Every row comes from one small tree of marks. The marks that hang from a mark follow it in brackets, in alphabetical order. Every link used is in the known rows. Which tree was each row made from?
(in the rows, 128 means zero)
Known rows:
toduf(bosi buton mogib): [140 116 129 149 145 160 118 186 143 136 128 118 158 147 151 169 135 147
 113 111 122 166 104 107 120 101  71 120]
toduf(bosi buton mogib tubozel(febis fegug vesa)): [127 113 158 142 155 145 177 196 127 145 123 144 180 147 128 210  97 150
  87 116 150 174 159 142 151 105  59 148]
mede(bosi(suso(tubozel))): [116 171 148 119 115 167  99 136 125 123 127  88  47 158 130  72 140 128
 140  79 138 178 128  91 146 139 151 115]
buton(fegug): [180 119 138 112 154 184  95 123 151 114 121  96 166 160 150 144 167 130
 132 130 128 182 107  95 128 117  77 120]
mogib(toduf(bosi(suso) tubozel(febis movok))): [ 99 132 144 136 101 152 139 161 102 164 124 117 157 130 117  91 109 138
 134  81 155 194 163 113 182 152 190 164]
suso(bosi tubozel(febis fegug movok)): [131 172 158 114 114 176 141 139 103 124 133 101 158 119 154 154 162 124
 104  82 185 166 158 158 142 126 176 138]
mede(bosi(suso(tubozel(fegug(buton) movok vesa)))): [110 199 172 119 160 172 162 132 114 128 118 118  77 113 122 121 132 141
 122 109 171 179 164 124 157 144 114 134]
bosi(suso(tubozel(fegug movok vesa))): [108 180 162 111 133 185 150 115 135 124 120 117  92 120 151 114 158 133
 125 106 169 187 193 138 153 124 103 130]
leza(buton): [161 144 131 126 146 171 102 114 157 121 127 111 109 162 162 113 142 131
 121 117 130 203 103 120 134 104  90 115]
leza(buton(fegug)): [176 116 137 114 163 179 111 110 155 112 121 112 121 169 147 143 147 146
 124 123 124 223  94 102 133 117  41 119]
bosi(suso(tubozel(febis fegug movok vesa))): [111 200 166 107 122 180 162 113 118 132 126 113 131 119 143 111 139 106
 122 100 186 183 211 153 164 141 125 147]
toduf(buton): [163 146 131 124 147 159  99 116 164 126 135 110 139 149 166 124 148 121
 120 115 130 184  97 117 141  63  72 125]
mede(bosi(suso(tubozel(febis movok vesa)))): [104 232 161 117 111 162 164 120  97 138 137  98 112 118 135  74 118  71
 133  91 183 164 186 135 164 164 178 155]
tubozel(febis): [167 170 138 121 127 170  96 125 139 132 133  91 188 151 159 111 149  90
 126 121 150 162 134 132 143 112 151 134]
mogib(toduf(tubozel)): [139 104 141 128 126 167  84 138 146 136 115 113 133 160 152  94 132 143
 128 100 113 171 123 107 152  79 143 119]
poseb(mede(bosi)): [161 192 128 124 145 177  93 155 136 121 128  98 160 151 153  99 164 108
 115 113 122 147 107 113 140 110 129 130]
tubozel(febis fegug movok): [166 167 142 119 154 180 138 128 131 137 135  94 200 118 149 146 152 114
 114 123 178 177 170 149 166 111 150 140]
tubozel(vesa): [157 171 145 123 139 171 103 124 152 120 125 109 160 145 177 113 160  90
 123 143 143 152 137 129 129 107 104 125]
tubozel(febis fegug(buton) movok vesa): [161 197 163 122 174 172 161 124 127 137 124 121 220 108 150 159 145 103
 108 145 183 163 172 160 155 120 112 153]
tubozel(febis fegug movok vesa): [157 192 153 115 153 175 158 124 128 134 132 112 207 111 159 145 149  86
 108 143 188 161 189 165 167 105 122 151]
movok(tubozel(febis fegug vesa)): [149 169 157 109 162 171 130 119 124 134 124 121 182 132 151 130 138  95
 111 136 155 176 173 128 155 112 139 148]
poseb(mede(bosi(suso))): [132 202 128 120 139 176  94 146 136 123 124  97 120 159 138  74 161 118
 131 103 122 165 121  94 151 133 132 136]
suso(bosi tubozel(movok vesa)): [118 196 158 123 105 170 134 126 108 118 130 113 142 118 186 130 165  96
 114  94 171 141 145 154 114 136 153 133]
movok(tubozel(febis fegug(buton))): [160 149 154 116 181 173 111 122 124 142 116 115 194 136 134 147 133 137
 119 123 141 189 138 112 145 125 153 137]
rize(buton(fegug)): [187 135 126 114 179 170 127 114 168 110 117  98 155 144 140 128 154 118
 125 145 126 164  99  93 115 103  56 118]

Write each row's tree:
[131  85 141 139 114 153  96 177 130 143 117 125 137 153 136 111 131 159
 118 100 118 173 111 100 154  96 139 126] | mogib(toduf(bosi tubozel))
[113 207 173 113 144 177 162 113 116 137 115 123 146 114 135 128 136 122
 121 104 181 184 195 150 149 156 110 149] | bosi(suso(tubozel(febis fegug(buton) movok vesa)))
[143  86 146 120 143 172  98 147 152 132 111 122 115 156 137 120 140 171
 111 105 121 185 141 113 165  56 122 116] | mogib(toduf(tubozel(fegug)))
[114 182 166 102 120 174 132 122 130 123 120 116 108 146 139 104 150 112
 118 107 166 184 192 139 151 123 106 137] | bosi(suso(tubozel(febis fegug vesa)))
[131 177 155 140 138 173 171 146 115 150 120 107 220 133 163 167  95  96
 121 107 162 138 196 154 132 170 155 146] | toduf(mogib tubozel(febis movok vesa))
[135 135 155 114 119 177  98 151 133 107 122 107  98 151 157 152 180 156
 104  92 149 168 122 131 120 101 133 108] | suso(bosi tubozel(fegug))
[141 176 168 121 162 182 151 118 132 125 114 122 149 110 160 156 153 138
 108 115 165 165 164 152 131 118  82 125] | suso(tubozel(fegug(buton) movok vesa))
[145 188 150 115 145 166 115 109 117 140 127 113 200 137 167 104 128  67
 126 131 148 158 158 125 140 129 165 152] | movok(tubozel(febis vesa))
[130 187 178 115 132 165 131 144 111 115 116 129 157 139 152 161 158 122
  96 110 170 152 142 160 120 119 113 138] | suso(bosi tubozel(febis fegug(buton) vesa))
[125 174 149 125 105 174 114 130 112 121 131  95 133 127 177 135 168 121
 121  74 161 156 130 138 114 139 173 123] | suso(bosi tubozel(movok))
[119 103 149 138 129 133 132 163 139 142 125 159 128 143 148 119 111 137
 102 107 125 177 112 118 162  52  67 147] | mogib(toduf(bosi buton tubozel(vesa)))
[130  83 137 140 127 137 111 167 140 146 127 140 122 149 139 117 117 162
 107  87 113 192  91 101 165  56  91 135] | mogib(toduf(bosi buton tubozel))
[120 180 150 112 100 174 100 114 129 132 125  89 110 158 145  79 142 110
 141  79 147 186 158 117 139 146 154 132] | bosi(suso(tubozel(febis)))
[124 184 173 123 144 174 147 135 111 117 115 130 142 111 165 173 168 141
 102 106 175 152 142 157 117 131 110 130] | suso(bosi tubozel(fegug(buton) movok vesa))
[ 99 141 141 152 131 146 170 172 113 165 130 115 158 137 123 170  82 154
 123  75 153 198 157 118 157 169 123 158] | toduf(bosi(suso) buton mogib tubozel(febis movok))
[115 179 145 119 112 184 116 106 130 132 125  90  97 131 155  92 150 128
 145  79 151 187 161 116 137 158 150 125] | bosi(suso(tubozel(movok)))
[137 146 164 120 139 175  98 152 127 110 112 116 118 149 149 172 180 173
 106  95 143 169 102 126 111 115 119 111] | suso(bosi tubozel(fegug(buton)))
[123  88 135 116 137 156 109 153 139 126 121 141 115 154 112 101 146 163
 134 107 115 225  91  70 166  70  40 148] | mogib(toduf(bosi(suso) buton(fegug)))
[152  93 157 127 157 138 151 149 140 129 126 143 146 154 138 189 121 151
 103 119 132 197  99 101 141 103   4 148] | toduf(bosi buton(fegug) tubozel(vesa))
[143 137 146 140 133 172 119 156 131 144 117  93 189 170 148 160 102 129
 126  92 131 152 156 127 125 153 156 123] | toduf(mogib tubozel(febis))
[155  78 142 130 168 170 133 146 153 128 115 114 145 177 139 202 108 172
 124  94 106 194 109  90 125 110  32 120] | toduf(buton(fegug) mogib tubozel)
[137  73 146 148 152 170 131 210 135 138 109 113 149 158 127 208 130 195
 104 107 128 168 139 110 129 136 113 108] | toduf(bosi mogib tubozel(fegug))
[126 100 132 131 155 167 128 174 138 128 117 121 132 164 114 175 137 173
 135 109 116 210 105  72 130 134  32 132] | toduf(bosi(suso) buton(fegug) mogib)
[126 139 155 150 126 153 147 196 111 148 117 116 203 155 141 177 103 118
 109 112 147 140 161 133 124 168 140 141] | toduf(bosi mogib tubozel(febis vesa))
[159 175 157 126 184 179 144 123 140 129 119 124 188 108 158 164 157 129
 111 148 167 165 154 146 144 107  87 134] | tubozel(fegug(buton) movok vesa)
[107 224 151 111 121 176 118 139 122 116 120 115  90 153 149  61 154 102
 122  88 130 152 148 118 136 136 106 137] | poseb(mede(bosi(suso(tubozel(vesa)))))
[164 107 132 124 172 181 121 141 155 117 119 108 169 167 148 183 137 146
 128 114 114 184 108  95 118  90  33 118] | toduf(buton(fegug) mogib)
